Each row was made from one path, in order. Every step used is in the known rows, and no mark comes twice. Write each row's path.
Known rows
poba, kelup: [ 0.70  0.08  1.37  1.82 -0.68  4.67  1.54 -3.36  0.36  0.80  0.30 -0.45
 -0.97  3.91  0.42  0.45 -2.66  3.84  2.83  0.64  0.08  0.33]
takef, poba, zupe: [-1.48 -0.99 -0.20  2.09  1.87  2.72  2.27 -0.36  3.04  0.81 -1.91 -0.24
  0.19  1.78  1.43 -1.07 -2.88  3.36  5.12 -0.16  0.99 -5.54]
vuve, poba, zupe, defo: [ 1.06  1.08  0.68  1.79  1.62  4.71  2.66 -4.95  3.80  0.63 -0.71 -2.37
 -2.72  3.36 -0.84 -0.25 -0.12  0.58  5.77  3.05  0.20 -0.50]
rusez, defo, sefula: [-0.84  0.02  3.20  3.31  3.10  2.36 -0.09 -3.04  3.57  1.29 -0.43 -0.24
 -2.94  4.13 -3.82  0.97 -3.84  1.50  0.79  0.19 -2.03 -1.68]
kelup, poba, takef: [-2.52  0.29  3.20  4.46  1.12  3.56  2.56 -5.56  2.19 -0.38 -2.31 -0.24
  0.75  0.78 -0.05 -0.88 -0.22  2.55  6.20 -0.90 -1.31 -0.04]
zupe, defo, sefula, poba: [-1.16 -0.21  0.62  3.09  7.86  1.49  0.35 -3.57  3.77 -0.01 -1.91 -1.82
 -2.24  1.38 -2.12 -1.22 -2.43  2.36  3.89  0.08 -2.78  2.00]
rusez, defo, sefula, poba: [-1.22 -0.68  3.23  3.54  5.09  1.33 -1.25 -3.15  4.69  0.79 -1.61 -0.95
 -3.60  4.15 -1.78  0.09 -3.20  2.43  2.08 -1.34 -2.51 -2.17]
kelup, poba, sefula: [-0.62  0.28  1.93  2.55  2.70  4.43  1.94 -2.00  2.70  1.39 -2.21 -1.46
 -0.22  0.44 -0.03 -1.58 -0.23  1.55  5.23 -0.16 -1.97  0.09]
todim, defo, zupe: [ 0.92  0.17  0.05  1.44  1.41  4.16  1.49 -4.48  2.80  0.87 -0.95  1.35
  1.02  0.32 -1.49  0.70 -2.16 -0.55  0.31  1.17 -1.85 -3.57]
defo, todim: [-1.86 -0.01  0.31  4.24  2.29  3.50  2.46 -3.46  3.33 -0.24 -0.71 -0.77
  0.25  2.20 -2.48  1.01 -0.03  0.68  0.21  1.23 -0.18 -1.41]
defo, sefula, poba: [-1.83 -1.95  0.82  2.43  6.93  2.14 -0.57 -1.09  4.31 -0.30 -3.02 -0.45
 -0.71  1.98  0.25 -0.93 -2.95  2.89  2.36 -0.84 -2.31 -2.28]
poba, zupe, defo: [ 1.15  0.78 -0.89  1.82  2.82  4.38  2.82 -4.85  3.09  0.95  0.98 -1.83
 -0.45  2.70 -1.40 -0.95 -2.44  1.98  4.04  1.05  0.19 -0.25]
vuve, poba: [-0.99  0.40  1.99  2.68  0.72  3.77  1.30 -3.37  3.31 -0.03 -2.51 -0.38
 -3.16  2.85  0.26  0.03  0.77  1.12  3.53  2.59 -0.21 -1.50]
rusez, defo, zupe, poba: [ 2.93  0.79  5.16  3.39  0.73  1.20 -0.77 -4.86  4.57  1.34 -3.60  0.06
 -1.73  4.87 -3.21  1.98  0.82  1.94  2.24  0.30 -1.00 -1.19]
takef, poba: [-3.17 -0.52  1.15  3.37  2.16  1.35  1.55 -0.74  2.17  0.37 -2.96  0.55
 -1.54  1.10  0.50 -1.16 -1.51  3.45  4.18 -0.14  0.06 -3.30]
vuve, poba, sefula, defo, rusez: [-2.30 -1.28 -0.02  1.82  4.06  5.98  0.61 -0.40  4.09  0.38 -1.56 -2.56
 -2.67  2.28 -0.44 -1.23  0.56  0.29  5.20  1.51 -0.12 -2.13]
kelup, poba, sefula, defo: [-1.12 -0.89  0.62  0.40  4.85  4.82  1.85 -4.49  2.17  0.93 -1.95 -2.22
 -0.54  0.38 -1.22 -1.38 -0.92  1.49  5.68 -0.39 -1.88  0.25]
defo, rusez: [-1.19 -0.20 -0.51  4.46  0.50  3.55  1.35  1.04  2.56  0.49 -2.12  0.10
  1.28  4.38 -0.20 -1.31 -0.82  2.39  1.94 -0.67  0.55 -1.97]
todim, defo, sefula, poba: [-2.10 -1.44  0.32  0.86  6.12  3.49  0.40 -3.68  4.02  0.38 -1.75 -0.55
 -1.03  0.19  0.23 -1.05 -4.45  0.23  1.40  0.08 -3.75 -1.47]
defo, sefula, poba, kelup: [-0.30 -1.82  1.28  1.78  4.75  3.10 -0.36 -1.11  2.54  0.33 -2.01 -1.04
 -0.64  3.20  0.77 -0.08 -4.04  4.00  3.49 -0.63 -2.01 -0.85]
kelup, poba, zupe, defo: [ 2.17  1.70  0.49  1.59  1.35  3.62  3.98 -5.74  1.95  1.44 -1.74 -2.14
  0.97  3.10 -1.42 -0.96 -1.12  1.87  6.65  0.47 -0.88  1.47]
todim, defo, zupe, poba: [ 1.87  0.06  2.16  0.81  1.79  3.54  0.89 -5.18  3.71  1.10 -3.63  0.39
  0.83  0.87 -1.14  0.93 -0.34 -0.34  1.57  1.72 -2.36 -0.69]

Write each row's path
[-2.66 -1.44 -1.28  1.35  4.88  3.94  2.33 -6.33  2.86 -0.73 -0.65 -1.76
 -0.38  1.89 -3.67  1.09 -0.85  0.85  0.93  0.86 -0.12 -1.23]  sefula, defo, todim
[ 1.90  0.36  0.58  1.17  0.23  4.19  3.53 -3.87  2.15  1.33 -2.50 -1.16
  2.18  3.62  0.52 -0.56 -1.46  2.09  5.36 -0.11 -0.36 -1.78]  kelup, poba, zupe
[ 0.51 -1.82 -1.06  0.44  4.31  3.34  0.58 -5.09  2.26 -0.24 -1.93  0.33
  0.72  2.05 -2.73  1.04 -1.11  2.08  1.75  0.16 -0.04 -4.18]  sefula, defo, zupe
[-1.02 -0.86 -0.18  1.59  3.77  4.94  2.12 -1.39  2.06  1.20 -2.62 -2.36
  1.12  1.96 -1.06 -2.00 -0.50  1.42  6.06 -1.20 -1.24 -0.18]  kelup, poba, sefula, defo, rusez
[-0.23 -2.39 -0.30  1.32  6.68  3.41  0.14 -0.67  5.01  0.22 -2.02 -1.13
  0.94  2.72  1.11 -0.94 -3.99  2.78  3.32 -0.86 -1.40 -4.39]  defo, sefula, poba, zupe
[ 4.21 -0.18  3.47  1.66 -0.08  3.06  0.29 -2.88  2.33  0.92 -4.23 -0.03
  1.38  4.00 -0.71  2.10  0.50  3.42  3.55  1.12 -0.48 -0.12]  defo, zupe, poba, kelup
[-4.55 -2.13 -0.12  1.25  6.48  3.58  0.82 -0.99  3.07  0.51 -1.19 -1.54
 -2.62 -1.23 -0.12 -1.79 -2.22  2.55  5.37 -0.54 -0.51 -3.52]  takef, poba, sefula, defo
[ 1.86  0.75  2.89  3.93  0.20  1.87 -0.30 -4.01  3.52  1.19 -0.90  0.92
 -1.47  4.47 -3.43  1.75 -0.85  1.66  1.06 -0.17 -0.59 -4.15]  rusez, defo, zupe
[-0.76 -1.38  0.66  0.24  4.18  4.47  0.67 -3.62  2.36  0.82 -0.71 -0.93
 -0.95  1.31  0.66 -0.12 -5.37  1.07  2.42  0.16 -3.44 -0.24]  todim, defo, sefula, poba, kelup
[-5.02 -2.01 -0.31  2.30  6.67  3.55  1.61 -0.94  3.72  0.06 -0.90 -2.26
 -1.68 -1.29 -1.73 -0.64 -1.23  1.22  4.56  0.03 -0.40 -3.50]  takef, poba, sefula, defo, todim
[-1.05 -1.82  1.29  1.20  5.75  4.80 -0.18 -1.29  4.72  0.89 -3.64 -2.75
 -0.79  2.24 -0.46 -1.53  0.30  1.84  4.52 -0.05 -0.91  1.59]  zupe, poba, sefula, defo, rusez
[-3.19 -1.78 -0.84  1.64  7.10  5.81  1.42 -3.62  4.19 -0.04  0.97 -2.74
 -1.24 -0.31 -2.69 -0.04 -0.87  0.14  2.01  0.78 -0.80 -1.52]  poba, sefula, defo, todim
[-2.48 -0.79  4.57  3.88  3.15  3.47  0.52 -5.39  4.68 -0.82 -3.17 -0.66
 -1.12  1.08  0.38 -0.34  0.79  3.00  4.75  0.28 -0.93  1.91]  zupe, poba, takef
[-1.10  0.25 -0.33  2.53  2.98  2.36  2.86 -2.30  2.80  0.97 -0.98 -1.39
 -1.05  1.35 -0.69 -1.45 -2.56  2.86  6.36  0.30  0.54 -2.16]  takef, poba, zupe, defo
[-1.08  0.28 -1.07  3.66  1.91  2.47  3.00  0.88  2.71  1.24 -1.66 -1.74
  0.66  3.05 -0.47 -2.12 -2.15  2.77  6.65 -0.51  1.12 -2.59]  takef, poba, zupe, defo, rusez
[ 0.64 -0.22  0.91  1.33  0.34  5.27  2.01 -2.91  4.10  0.44 -1.42 -1.27
 -1.44  3.80  1.10 -0.02 -0.48  1.01  4.58  2.54  0.78 -3.78]  vuve, poba, zupe
[ 0.06 -0.13 -0.97  3.33  5.31  3.02  1.99 -5.05  5.24  0.08 -0.63 -3.22
 -0.13  2.73 -0.42 -0.62 -0.49  1.82  4.73 -0.19 -0.38 -0.78]  sefula, poba, zupe, defo, todim
[-3.33 -1.11  4.17  4.99  5.61  1.94 -1.37 -4.19  5.58 -0.20 -0.38 -0.87
 -3.30  2.84 -1.41 -0.18 -3.18  2.52  3.67 -1.93 -2.49 -2.44]  rusez, defo, sefula, poba, takef
[-1.71 -0.79  0.41  1.39  5.20  4.75  2.81 -4.58  2.84  0.58 -1.76 -3.06
  0.34  0.20 -2.69 -0.12  0.14  0.23  4.69  0.17 -1.82  0.27]  kelup, poba, sefula, defo, todim
[-1.28  1.07  2.73  5.07  0.89  2.52  1.61 -5.36  3.96  0.85  0.43 -1.17
 -2.72  4.51 -4.23  1.80 -0.57  0.33  0.34  0.52 -0.51 -1.23]  rusez, defo, todim
[ 2.05 -0.76  3.00  2.44  4.02  3.46 -0.76 -0.68  5.22  0.94 -4.10 -0.35
  0.92  0.90 -0.69  0.34  1.49  1.55  3.24  0.83 -1.47 -1.59]  defo, zupe, poba, sefula
[ 1.16  0.76 -1.58  3.09  1.65  4.47  3.00 -1.40  3.14  1.19  0.24 -2.03
  1.35  4.42 -1.34 -1.60 -2.02  1.82  4.40  0.11  0.92 -0.54]  poba, zupe, defo, rusez
[-1.29 -0.42 -0.06  2.13  5.20  2.28  2.49 -0.51  2.96  0.88 -1.37 -1.46
 -0.40  1.16 -1.80 -1.06 -4.04  2.45  5.95  0.41 -0.59 -2.51]  takef, poba, zupe, defo, sefula
